Known rows, with every step that occurs:
gazago, vubifif: [10  1 -2 -1  1  0  1 -3 -1  7 -5  1  0  2  1  1 -1  1 -6 -7  1 -4 -6 -5
 -2  2 -3  4 -7]
dozudav, tozum, dezi, gazago, vubifif: [ 10   3   4   7   0 -11   0   4   7   0  -8  -2  -1   4  -8  -3  -7   1
  -4 -19  -4  -5  -1  -5   5   9 -15  10  -2]
simo, vubifif: [ -2   2   1   8   7   3   2   1  -6   1   2   5   0  -3   3   1   2   0
   0  -3  -1 -17  -3  -2   2  -6   1   4   0]
paguf, vubifif, simo, tozum, dozudav: [  2  -3   5  -3 -11   1   3  29   1 -11 -15  -2  -2  -6  -2  -9   2   1
 -20 -19   9  -6  -7 -15  -1  10  -5   5  19]
mosaraz, vubifif: [ -3   0   0   4   1   2   1 -10   1   1  -6  -9  -2   2   1  -5   0   0
  -7 -16   2 -12   1  -9  -3   4   2   0   0]
simo, vubifif, paguf: [ -7   7   5  14  13  -7   7  -5  -9   0  -1   9   0  -4   2   0   1   0
  -4 -14  -5 -21  -1   3  -1  -1  -4   3   1]
rabug, kuzo, dezi, gazago: [  0  -7   3   3  10 -11  -3   2 -11  -2   0  -3  -1   2  -9   3  -3   5
  12  32   4  12  -8 -16   6  -3  -6   6   5]
kuzo, dezi, gazago, vubifif: [ 10   1  -3   0   8   1   7   5  -8   7  -3  -6  -5   3  -5   0  -4   3
   2  11   1  -1 -10 -15   0   1  -2   8  -4]
kuzo, dezi, tozum: [  2   6   5   7  -3   6   4  18   0  -3   5  -8   1   3  -9   1  -1   3
   9   5   0   6  -4 -16   3   0  -5  -2  -3]
gazago, vubifif, simo, tozum, dezi, kuzo: [ 12  -9  12 -10  -4 -14   2  26  11  -4 -18   7   3  -2  -2 -10  -1   3
  -8 -30   1  -5  -7  -6   3  16 -11   5 -12]
paguf, vubifif, simo: [ -4  -6   2  -5  -1   2   0  11  -3  -3 -10   0  -1  -3   1  -2   1  -1
 -11 -21   7 -17  -8  -7  -2   6  -3   6  13]
rabug, kuzo: [  2  -6   4   1   1 -11  -8  -4  -4  -1  -2   4   4   1  -3   3   0   3
   3  13   3   8  -4  -5   3  -2  -5   1   2]
rabug, simo, tozum, dozudav: [  7   0   7  -3 -16  -7   6  15   4 -12 -12  -2   0  -3  -4  -7   1   2
  -9   4   5  22   3 -12   1   2  -4   1   1]
tozum, dozudav: [ -1   5  -5  -2  -6   1   4   5   2 -10   0   0  -1  -2  -3  -3   1   3
  -8   7   3  13   2  -6  -5   6   0   1   8]
tozum, simo, vubifif, paguf: [ -6   6  10   5  16 -12  10  -4  -9  -8  -6   7  -2  -3  -4  -4   2   0
  -5  -8  -4 -16   1   4 -11   5  -1   3  -1]
paguf, vubifif, simo, tozum: [  3  -7   9   0  -7   0  -2  25   0  -1 -14  -2  -1  -4   0  -5   1  -2
 -12 -26   6 -19 -10  -9   3   5  -5   5  12]
simo, tozum, dezi, kuzo: [  1  -4   8   0  -7 -14  -3  22  10 -11  -7   8   5  -4  -1  -7  -1   1
   0  -8  -3  -2   2  -3   6   7 -12  -2 -12]
rabug, kuzo, dezi, gazago, vubifif: [ 10  -5   1   0  11  -9  -2   0 -13   5  -4  -2  -2   4  -8   3  -4   6
   5  25   5   7 -14 -19   5  -1  -8   9  -1]
dozudav, tozum, simo, vubifif, paguf: [ -4  14  16   7  13 -14   5  -3  -5 -12 -10   3  -3  -1  -9  -5  -1  -2
  -6 -22  -7 -19   2   2  -5   2  -9   2   4]
tozum, simo: [ 1 -2  6 -8  3 -5  4  0  0 -8 -6 -1 -2  2 -6 -5  2 -1  0  6  2  5  3  0
 -9  6  2  0 -1]
vubifif, paguf: [ -5   5   4   5   6 -10   4  -5  -2  -1  -3   4   0  -2  -2  -1  -2   0
  -4 -11  -5  -4   1   4  -2   4  -5  -1   1]
mosaraz, vubifif, simo: [ -3  -6   5  -4   3   2   3  -8   5   3 -14 -11  -3   2  -1  -7   1   1
 -10 -34   6 -14  -3  -8  -6  12   2   3   4]
paguf, vubifif: [ -4  -1  -2   1  -4   3  -3   7  -5  -5  -3   2   0  -2   3   0   0  -2
  -8  -4   3 -15  -4  -9   1  -2  -4   3   8]
kuzo, dezi: [ -1   6   3   1   7   3   2   6  -9   3   6  -1  -3   0  -4   0  -3   2
   8  13  -2   8  -5  -6   0  -2   1  -3 -10]
simo, tozum: [ 7 -1  7  5 -5 -3 -2 13  3  2 -4 -2  0 -2 -1 -4 -1 -1 -2 -3 -1 -4 -2 -2
  5 -1 -3 -2 -2]
vubifif, simo, tozum: [  7  -6  13  -2  -4  -4   0  17   5   3 -11  -4  -1  -2  -3  -6   1   0
  -5 -21   4  -5  -5   0   3   6  -1   1   3]
mosaraz, vubifif, simo, tozum, dezi: [  2  -6  17   6  -5  -7   2  11   9   5 -14  -6   0  -2  -3 -13  -2   1
 -12 -40   2  -9  -2  -5  -2  20  -4   1 -12]
dezi, tozum: [  2  -1   2   7 -11   6   0  11   8  -6  -1  -7   4   3  -4   1   2   2
   2  -9   3  -3   1 -10   2   1  -6   2   7]
dozudav, tozum: [  2   8   5   2  -3  -3  -5   2   3  -5  -4  -5  -1   2  -6  -1  -4  -2
   0 -13  -3  -3   2  -1   7  -3  -8  -1   4]

Rows:
[  9  -2   7  -1   0 -12   3   8   9   1 -16  -4  -2   3 -10  -6  -6   1
  -9 -35   0  -6  -4  -4   3  16 -13  12   2]  dozudav, tozum, dezi, gazago, vubifif, simo
[  3  -2   8  -2  -9   0   5  13   9 -14  -7 -10   1   5 -10  -4   3   1
   1  -3   4   3   3  -9  -7   8  -3   2   4]  dezi, tozum, simo
[ -8   5   5   9   7  -7   5 -15   0   1 -10  -5  -2   0   0  -6  -1   1
 -11 -26  -3 -18   2  -4  -5   8  -3   0   0]  mosaraz, vubifif, paguf
[  3  -2   8   8  -4  -4  -5  13  -5  -5   2  -4   5   3 -11   4  -2   6
  11  17   3  13  -8 -22   6  -2 -11   0  -1]  rabug, kuzo, dezi, tozum
[  6  -1   7  -4  -9  -3   6  21   7  -8 -12  -4  -2  -4  -6  -8   2   3
 -12 -14   6   9  -4  -7  -2  12   0   2  11]  vubifif, simo, tozum, dozudav
[  5 -13  13   5  -4 -12   4  22  11   1 -11  -4  -1  -2  -6  -9  -2   2
  -3 -19   2  -2  -2  -1   3  16  -6   8   2]  vubifif, simo, tozum, dezi, gazago
[ 11 -11   5  -7  13 -11   1   3 -10   6 -12  -4  -3   3 -10   1  -3   7
   1   7   8   6 -17 -17   2   6  -6  13   4]  rabug, kuzo, dezi, gazago, vubifif, simo
[  5   4   3   4 -11  -2   3  19   4  -8  -5  -2  -1  -4  -3  -6   1   3
  -9   4   2  10  -1  -7   0   5  -2  -1   7]  simo, tozum, dozudav
[ 17  -9  10   3  -8 -16   6  12   7   2 -17   0   0   2  -4  -7  -3   1
  -7  -9   1   7  -2 -12   6   8 -11  10 -14]  rabug, simo, tozum, dezi, gazago, vubifif
[  1   5  -3   5 -16   5   5  15  10 -17  -2  -7   3   1  -7  -1   3   5
  -7  -1   5  11   3 -16  -3   7  -5   3  15]  dezi, tozum, dozudav
[ -4  12  15  12  11  -5  14  14  -9 -10  -1  -1  -1   0 -12  -4   1   3
   4  -3  -4 -11  -2 -13  -7   4  -6   2  -3]  kuzo, dezi, tozum, simo, vubifif, paguf
[-2 -5  1  7 -1 -8  4  7  5 -2  0  1 -1  0 -4 -3 -3  1  1  2 -1  2  3 -2
  0 10 -4  7 -1]  tozum, dezi, gazago
[  5  -5  16   3  -4 -11   1  20   8   3  -7   3   2  -4  -4  -8  -2   1
  -4 -22  -1   3  -2   5   2  16  -4   1 -12]  vubifif, simo, tozum, dezi
[ -2 -11  11  -5  -9 -13  -2  34   8 -13 -17   8   3  -6   1 -10   0   0
 -10 -30   4 -16  -5 -11   4  13 -15   4   2]  paguf, vubifif, simo, tozum, dezi, kuzo
[  4  -2  14   1   0  -9  -1  13  -5 -12  -4  -6   2   5 -17  -1   0   6
  11  22   6  18  -6 -20  -3   4  -8   0  -2]  rabug, kuzo, dezi, tozum, simo
[  2  -6  13   6  -8  -8   0  29   3   0 -10   5   1  -5  -1  -8  -2  -1
 -12 -29   2 -13  -7  -4   3  14  -9   4  -1]  paguf, vubifif, simo, tozum, dezi
[  6   0   5   6  18 -19   2  -4 -15   4  -8   2  -2   2  -9   2  -6   6
   1  13   0   1 -13 -14   2   3 -12   8  -1]  rabug, kuzo, dezi, gazago, vubifif, paguf
[  1 -13  12   7  -6  -9   2  29   6  -3 -14  -2  -1  -4  -3  -9  -2   0
 -11 -24   6 -18  -6  -9   4  15 -11  12  11]  paguf, vubifif, simo, tozum, dezi, gazago
[ -5   6   5  -2  -4 -15  -5  12  10 -18  -6   6   3   0  -6  -5  -4   0
   2 -15  -5   0   6  -2   7   5 -18  -1  -4]  dozudav, tozum, dezi, kuzo
[ 8 -4 -1  5  2 -8  5  4  4  5 -5  2 -1  2 -2 -3 -3  2 -5 -5  0 -3 -2 -5
 -1 12 -7 10 -6]  tozum, dezi, gazago, vubifif
[ 17 -12   7  -4   0  -4   5  14   7   7 -20 -10  -3   1  -4  -5  -1   1
 -10 -23   8 -14 -11  -9   3   9  -5  12  10]  dezi, gazago, vubifif, simo, tozum
[  1   0   8   6  -3   2   8  12   3 -13  -5  -4   2   2  -7  -2   5   1
   0  -6   4 -15   1 -10  -6   2  -2   6   6]  dezi, tozum, simo, vubifif
[ 16  -5   6  10  -4 -10   3  19   6   7  -9   0   0   0  -3  -6  -4   2
  -5  -8  -1  -5  -5  -8   4  11 -10   9 -10]  simo, tozum, dezi, gazago, vubifif
[  4   5  10  -1  -2   2   8  18   0 -10  -1 -10  -1   5 -15  -3   0   3
   8  12   2  11  -1 -16  -7   7  -2  -1  -5]  kuzo, dezi, tozum, simo
[ 15  -5  14   2  -3  -9   3  19   7  10 -12   4   1  -2  -3  -8  -3   2
 -10 -31   0  -2  -9   2   1  18  -7   5 -16]  gazago, vubifif, simo, tozum, dezi
